Known rows, with every step that occurs
betu-fidofa-rubime-nosif: [-14   6 -13   5  16  34  10  -2 -14   8  -1  -9  -7   3  -7  22   7   0
  -4  10  -2  -1  12  13   3   1  32   0  16   6  -4  -1  27  -7  -2  -3
   3   1  -5   9 -21 -27 -11  18  14   2  20  -5  -7  17  20]
betu-rubime-keda-funa: [ 24  23  -5   3  -7   6  -5  -3 -18  -9  -4 -25  -7  -6   8 -18   5  -9
 -12 -14 -12  20   5   1  -4   0  -2  -9   2  10 -28 -20 -19   4 -19 -18
  -4   9  -7  -7 -11   9  12 -25  16  -1  -3  18  15 -21   3]
nosif-rubime-betu-funa: [-33 -23   2 -15  -4  -3   3  24  16 -15  20  10  20  -1  -1  -4  -4 -17
   9  35  -5  -7  -7 -25 -20   9   9  -7  -7 -23   7  20  -9 -14   3  11
   0  -9  13   1  14  11  14   6   9   1   0 -10   7  -4  -5]
fidofa-betu-funa-nosif-rubime-keda: [ -5 -20  -1 -15  -5 -28 -11   2  45  -6  -3  18  -6 -11   6  -1   9 -10
  -6  27 -17   3   9 -34  13  -4 -32  -6   3  -2   2  19  -1  -1   5 -11
   5 -10   0   4  -2   6 -13   8  -5   2  -7 -11  16   2 -20]
betu-rubime-keda-funa-nosif: [ 32  14  -6  10  -7 -25  -7 -21  -4 -12   5 -29 -28   2   3  -7   8  -5
 -12 -16  -2  14   3  -1   9  -5 -26 -11  -2   9 -23  -8 -25   4  -9 -17
 -11  15  -7  -9  -6   8  -6 -19   3   2  -3  12  21 -12  -1]
nosif-rubime-fidofa-betu-funa: [-29  -4  -9 -26 -13  24  -7  18  20   1  15  22  14  -8   0   2  -1  10
   3  33 -20   4   7  -5   3  19  -9  -4   9 -16  17   5   2   7   7   6
   8 -12  19  13  21  -3   4  18   4   2 -10  -1  -6   3 -22]
nosif-rubime-betu: [-10 -18   6  -8  13   1  14  19   0 -10   7   3  24  -2   6  -6 -10  -5
   8  19  -7  -3 -16 -15 -15   7  22  -1 -12  -5   3  26  -2 -10  -4  18
   8  -6   2   4  13   2   9   9  25   4  -5  -6   1   3   6]
nosif-rubime-fidofa: [  4  -4  -8 -11  -1  14   3   9  -5  -8  10   4  25  15   3   8   2   5
  -1   9 -15   8 -16   9  -4  27  15  10 -13   4   4   7  -1   7  15  10
  20 -10   3   9  18  -4  12  -1   8  -2  -8   0  -9   6  -9]
funa-betu-rubime-nosif: [ 13   8   7   9   3   0   9 -10 -15 -15   7 -11  -5   5  -5   4   7   4
 -12 -39  -4  -5 -18  11 -38  14   4 -22  10 -20   9 -13   2  -3   6  -5
 -14  -6 -20 -16 -30   4  -9 -22  12   9  10   8   4  -6  10]
keda-funa-nosif-rubime-fidofa: [ 14  -4 -13   9 -20 -11 -10  -8 -16  -5  22  -9  -6  19   8  21 -24   4
 -16   3  -6  -5 -15  17  30 -14 -26  10 -16   6   1   5 -18   2  24   3
   9  25  10  -5  24  -9 -11  12   2  -6 -18   1   2  13 -14]
rubime-fidofa-betu-funa: [-26   4   7 -29 -17  26  -3   7  20  19  -5  14  10 -19  -5  -5   9  13
  20  23 -13  13  24   1  -9  17  -5 -22  14  -6  14  -6   6   5  -3   6
  -4 -14  28  20   6   7   8   9 -13   4  -2   1  -6  -2 -22]
fidofa-betu-funa-nosif: [ -7  -1  17 -10  -4 -14 -12  -3  32  21 -16  22 -10 -17  -4  -6   8   8
  11   8   5  -2  30  -9   2 -14 -28 -16  13  -1   4  -2   5  -7  -5  -2
 -27 -12   1   4   9  14 -10   3 -22   1   3 -13   9   0 -17]
nosif-rubime: [ 16  -3   7  -2   2   1   9  15   3   0  -3   7  22   4   7  -1   8 -11
  -8 -12   1  -3  -5   2  -7  15  13  11 -15   4 -10  11  -2  -5  -1  12
  14  -2 -15  10  13   4   5   4  13  -7   0  -9   1   0   0]
rubime-nosif-funa-betu-fidofa: [-13   9   8  16   1  19  15 -15 -16 -23  -7   0  -6  18   1  16  -3  10
  23 -12   0 -25 -13  28  -4  -3  13  -3  -4 -20  12  -8  28  12   4 -29
 -26   4  -1  -3 -28 -13  14   2  -2  11  14  -2 -11   2  12]
betu-rubime-nosif: [ 19  19   1 -14   5  21  14  -8 -12  -4  11 -12  -6  -2  -2  -6   7  -7
 -11 -20  -7   3  -7  11 -38  21  31 -16   6 -10 -12 -23   7  -7  -1   1
 -10  -3 -15   0  -4  -3  -6 -36   8   6  14   7  11  -4  -3]
funa-nosif-rubime-keda: [ 25 -17  -1  -5  -1 -35   2  -6  24 -14   5   1   1  12  11   7  12 -20
 -20   4  -6   3 -15 -12  21   8 -11   7 -15  16  -8  16 -10   3   6  -4
  19  -1 -19  -1   6   8  -3  -6   4   0  -5  -6   9  -1  -2]
funa-nosif-rubime: [ 33 -19   5  11   4 -27   1   1   8   2  11  10   7  14   5  10   1  -7
 -13 -13  12  -2 -11   0   8   1  -9  13 -21   6  -9  13 -10  -7  12   3
   3   7 -19   4  16   3 -10   2  -1 -11  -4 -14   1   6  -5]
rubime-fidofa-betu-funa-nosif: [ -5  -3   0 -21 -15  -6 -10  -9  21  15   0  15  -1 -10  -8   3  -4  18
  17  13  -7   3  23   0  13   6 -28 -19  16  -4  18  -2   2   7  14  -3
  -8  -8  26  10  14   5  -9   8 -21   5  -2   3  -5   0 -22]
keda-funa-betu-rubime-fidofa: [  4  17 -11  15 -11  10  -5   0 -35 -10  16 -18   1  11  -5   5 -10  20
  -3 -34  -4   5  -1  29 -11   4 -14  -1   0 -13   9 -19  -9   6   0  -3
  -9   7   6 -18 -13   0  11 -16  11   3 -17  18  -4 -15   3]
keda-funa-nosif-rubime-betu-fidofa: [ -2 -24 -25   2   9 -11   0   3  -5 -16  28   3 -15  14   4   2 -27   9
   8  18  -1  -7  -2  -4  25 -25 -11  11 -19   3 -10  23  -5 -16   6 -14
 -13  12  13  -4  -1 -13  -5  30  19   3 -10 -22  20  18   2]
fidofa-rubime-betu: [-18 -15   1  -6  24   5   5   7  -8  11 -12 -18  16  -8  -7  -5  -3  -9
   8  14  21   6   8  -9 -11  -4  22  -5  13  -1   7  17  -3 -10  -5  30
  11   4   6  -5   7  -7   2  13   7  14   9   3   4  10  21]
funa-nosif: [ 28  -2  18  10   8 -22  -1 -13   5  13 -15  -2  -3   2  -4   1  10   5
   5 -23  21  -1   7   8  11  -2 -10   2  -6   9 -14  -6  -3  -4  -1   8
  -4  -3 -12   3   6  10  -2  -7 -10  -2  10  -7   3  -2   2]
fidofa-betu-funa-keda: [-24   3  10  -2  -5  -5 -12  15  12  26 -17  31  -4 -18 -11 -19  -3   4
   6   8  17 -12   4 -32   2 -18  -5   6  10   5  10  -8   1  -3 -21  -1
 -10 -15   0   6   3   8  -4  -1 -18 -10  -5  -2 -17  -6  -7]
keda-funa-nosif: [ 27   8  13  21  -7 -15  -9 -19 -13  14 -12 -11 -12   4   8   7 -13   2
   2 -26  11 -10   4  12  22 -25 -21   1 -11  14 -20  -9 -16  -5  -2   6
 -23  22   4  -4 -10   7  -9  -8  -6  -7  -3  -5  12   0  -3]
betu-fidofa-rubime: [-10   8 -10   5  19  25   3  14  -1  17 -11  -4   3  -1  -4   5  24   3
   4   0   9  12  33  13   6   6  22  17   4  19 -11   3  23  -7 -10   0
   2  -8  -7  16  -7 -15   7  33   8  -2  11  -5 -12   6  24]
fidofa-betu: [  9   7  21 -17   1  12   9   6  10  22 -33  18   8 -22  10 -14  11   9
  11 -10   5   3  17  -5 -14   9  12  -9   5   9  -1   6   4   0 -24  11
  -9  -3  -2  13   2   5   4   4  -2  -4  -1  -2   4  -1   5]
rubime-fidofa: [  4   3   9 -12   0  18   8   2 -11   9 -13  -4  13  10  -5   7  12  10
  16 -13  -7  12  -2  21  -4  32  12  -6   0   8   2  -8  -3   9   5  15
  15  -4  11  14  11   7  20 -12  -1   1   1  11 -13  -4  -2]
betu-funa: [ -4   5  16   3  -8   7  -2   9   4   8 -16  13  13  -4  -4  -5  21   5
  14   0   1   6  15   6 -17   8   0  -8   3 -12  -9 -14  -2  -2  -7   4
 -17 -13   4  10  10  18  23  -7  -8  -4   7  -5   3 -22   2]

Rows
[  9  24   9 -10   4  23  12 -19  -5 -16  11 -16 -13  10   2  -4  -3 -16
   0  -9  -2   0 -11  14 -38  10  23  -5   5 -15  -3 -23  12   7   5 -17
 -11   6 -12 -14   2  -6  -4 -34   1  -1  17  11   1  -3   0] -> betu-rubime-nosif-funa
[-32   8 -21  19  10  27   7   0 -18  -5   3  -1 -26  16 -12  19 -26  -8
  -5   9  10 -16 -18   3  12 -32  28  33   4   4   5  -5  33   1   1 -25
  14   2  -9  -6  -9 -29 -15  24  -9 -11  18   3 -31  19  20] -> betu-fidofa-rubime-nosif-funa-keda
[ 16   6  -4   0   9   2   8  -1 -16  -8  20  -4  12  10 -11   1  17  24
  -5 -36  -2  15  -2  30 -31  30  -9 -10   5  -7  12 -14   4  13   9  -5
  -1 -14  -7  -5 -11   4  16 -16   2   8 -12  16 -15 -15   6] -> funa-betu-rubime-fidofa
[-12 -24  11  -6   5 -28  -3  -9  17   1   7   4   0  -7 -10  -7  -3   2
  27  20  11 -13   2 -12  -4 -11 -19 -22   0 -11   2   5 -16  -7   8   6
 -24  -8  16   3   0  17   5  -9 -11   8   9  -9  14  -3  -6] -> rubime-betu-funa-nosif
[  8   2  -5   7 -14   1  -3   9 -11 -18 -11  -9  -1   6  24  -1  -3 -13
 -18   6 -19   5 -21 -17  24 -12   2   4 -12  12 -12   8  -7   3 -12   2
  19  18   6  -4  -1   8  16  -5  23  -3 -12   5  16  -1  -3] -> nosif-rubime-keda-funa
[-10   3   8   2   2  27  11  -5 -11  20 -13 -23  -5  -3  -3  16   3  -6
  -7   2   2  -1  -1   3  -1  -9  25  -5  20  -2   4  -6   9  -8   3  30
  18  14  -3  -4  -7 -11  -6   2   0   1  18   5  -4  11  11] -> fidofa-rubime-nosif
[-31   8  -7  -5  -7   7  -9  12   9  20   0  28  -5 -12 -17  -6  -6  15
   7  23   2  -2   1 -20   1   0  -2  -2   7   5  28 -12   1  16   0  -3
  11 -20  28  20   2   5  -1   4 -21  -5  -7   9 -28   6 -19] -> rubime-fidofa-betu-funa-keda
[ 32  12  -8  -9  -7 -21  -7 -13  11   3  -3  -5 -28 -18   9 -16  -2   2
 -12 -15   0  21  18  -7  12 -17 -26  -7  11  11 -10   5 -11   5 -14 -19
 -13  14  -4  -8  -6  -1 -19 -12   6   5 -16   7  26  -8 -11] -> fidofa-betu-rubime-keda-funa-nosif
[ 15  15  -4 -14   4  13   7   2  -7  -4  14 -13   9   7  -9 -10  17   5
   0 -19 -11  19   6  31 -35  39  11  -5   1   0  -3 -20  -4   4   9  -3
   5 -12   4   7   6   0   9 -20   9   5  -4  18  -9 -11   0] -> betu-rubime-fidofa
[ -9 -17 -17   1 -10 -18 -10   2  17 -10  34  12  10  21  -8  18   1  -1
  -4  19 -12  -2  -8   8  14   3 -21   7  -6  -8   9  -3  -9   1  36  -7
   8 -12   7   1  19   5  -2  17  -9  -4  -7  -5  -6   3 -21] -> betu-funa-nosif-rubime-fidofa
[  0  11  18  21   2  -7  -1   0 -13  -2 -24   4  -5  12  -4  -8 -17 -11
  15 -12  25  -8 -22  -1  -1 -18  19  27 -14  12   0 -14   3   7  -5 -10
  10   6 -11  -3  11   5   9 -10 -18 -17   1   3 -20  -3   7] -> nosif-funa-keda
[-17   6   3  28  -7  -8  -8   6  -4  12  -9  21   5   2  -9  -7   3   1
   7   0  16 -13 -13 -14   1 -14   8   9  -7   4  -2 -20 -10  -3  -7  -1
  -2 -16  -6   5  -1  15   8  -2 -14 -18   5   1 -18  -9   3] -> betu-funa-keda
[  8  -3  -2  11  -7 -20 -16 -14  -5  11 -12 -30 -15   2   9  13  -1  -9
 -13   2  11  -1  10  -6  44 -36 -23   0  11  15 -12   3  -9  -5  -1   9
  13  23  -5 -13 -11  -1 -11  -1  -5  -2  -2   3  10   3  10] -> fidofa-rubime-keda-funa-nosif
[  1 -17  -9   0  -7 -31 -10   2  27 -17  10   4   3   9   6   3  19 -16
 -11  18 -12  -2  -4 -21  19   3 -19  -4  -9   2  -9   4  -9   1  12 -10
   9  -7  -9   6  -2  14   1  -6  -5  -2  -2 -10   8 -11 -14] -> betu-funa-nosif-rubime-keda
[-15  -2 -13  20  10   4   1  -3   0 -19 -19  -9  -2   8   0   6  18  -1
  11  -7   4  -2  14   8  19 -17  -5  15   5  -3   8   6  30  13 -12 -24
  12   5 -11 -12 -26  -5  23  12   2   7   7   2  -9  -5  33] -> nosif-funa-betu-fidofa-rubime-keda
[ -4  10  22  -8  -8  24   9 -15  -7  -5 -22 -13  -6   4  10   4 -11 -11
  10   0  -5 -17 -23   8  -9  -3  28 -11   0 -13   1 -16  15   8   5  -2
  -9  17   4  -3   0  -1   8 -22 -11  -2  16   7  -4  -2   0] -> rubime-nosif-funa
[  1  -1   1  -4   5   5   3   5   3  13 -23 -15   5  -3   4   1  26  -9
  -9  -2   5   9  11 -13  10  -1  14   0  10  14  -7   7   2  -3 -17  16
  34   2  -6  -2  -4   2  11  -1  10   5  11   5  -2  -3  16] -> fidofa-rubime-keda
[ 16  19   3  34  -5  -1  -5   0 -29 -10  -6  -6  -4   3   6 -10  -4  11
 -11 -41  18  -6   4  22 -13  -7 -15   1   0 -10  -5 -17  -8  -3 -11  -7
 -30  11 -16 -25 -18  10   8 -10   9  -1  -9   6   6 -15  12] -> keda-funa-betu-rubime
[-14  -4   0 -19  26  10  16   8  -4   4  -3   6   5 -10  -5 -10   8   8
  38  11  -1   3  15  -4 -15  16  32  -4 -15   8  -8  14  11  -6  -5   0
 -17 -22  15  21 -13   1  17  11  13  15   9  -7   9   7  17] -> rubime-betu-fidofa
[-57 -22 -10  17   7  -8  -7  13   0   9   4   3   5  -4 -20  -8 -11  -6
   9  38  26 -11  -3 -30   2 -29   7   4  13  -6  14   1  -3 -12  -5  18
   9  -4   8  -9  -2  -3  -6  17 -14  -4   7   0 -19   7  16] -> fidofa-rubime-betu-funa-keda
[ 10 -12  -7 -23   0  -8   0   0  16   4  14  17   5  -4   2   9 -16   8
 -12   9 -17   3  -5   3  13  12 -16   2   1   5  20  23   1   4  15   8
  13  -7   8   8  26  -8 -19  21  -6   6 -18  -6  -8  20 -20] -> funa-nosif-rubime-fidofa-betu
[ 10  16   4 -17   7  24  16  -6   2   3  -6   4 -13 -27   1  -9  -1   6
 -12 -10  -6  13   2  -6 -36  21  20 -22  15 -11   6  -8   7  -2 -13  -4
 -16  -6  -9   0  -6 -10 -23 -21   9   7   7   4  15   8  -5] -> fidofa-betu-rubime-nosif
[ -2  -6  -6 -23  -3  18   9  14   5   7   1  18  15 -10   8   4  -8  11
  -4  15 -17   9   1   2  -1  26   8   9   1   0  17  22   5   7   3  10
  22 -10   9  12  25  -9  -2  15  11   7 -12  -3  -9  11 -14] -> nosif-rubime-fidofa-betu
[ -8  26  -5  -5   3  12  10  -5  -7  -8   4   9 -26 -16  -5 -20 -35  -7
  -8  -1  11  -8 -27 -19 -25 -10  19   0  13  -3  18 -17  13  13  -7 -27
   1   9 -10 -10   2 -13 -27 -20 -14  -9   0  12 -10  10  -3] -> fidofa-betu-rubime-nosif-funa-keda
[ 24  -6  -1  17  -5 -20 -11  -4 -13  -5   5 -12  -8  12  13   9 -16   0
 -18  -7   4 -10  -2   5  26 -29 -22  16 -22  11 -12   9 -13  -7   8   8
  -1  30  -8 -13  11  -1 -11  11   4 -10 -13 -10  12   3  -9] -> keda-funa-nosif-rubime
[ -9  -7 -10  23  16  -2   4  11  -9  -4 -19  -3   4  -4  -1   7  36   6
  -4 -16   6   6  22  -2  22   1  -3   6   3  15   2   6  14   5 -18 -10
  15  -9 -12  -1 -32  -3  13  25   9  13   3  -1 -10  -1  37] -> funa-betu-fidofa-rubime-keda
[  3 -24   0   4   0 -22  -3  -5  -8 -14  13  -9  -1   7   4   3 -32   1
  -4  15   4 -20 -15 -10  21 -29 -18   2 -15   4   0  25 -22 -10  13  11
  -2  22  10 -12  11  -7 -13  14  14  -1  -9 -11  18  11  -5] -> keda-funa-nosif-rubime-betu
[  9 -22  -2   6  -5 -26 -13   2  22  -3  21  18   6  11  -1   7   3 -13
 -10  12   6  -4  -4  -6  15  -9 -21  16 -10  -7  -5   1  -9  -9  18  -2
  -8  -3  -6  -4   8  11  -7  13  -5 -10   0 -18   7  -3 -13] -> betu-funa-nosif-rubime
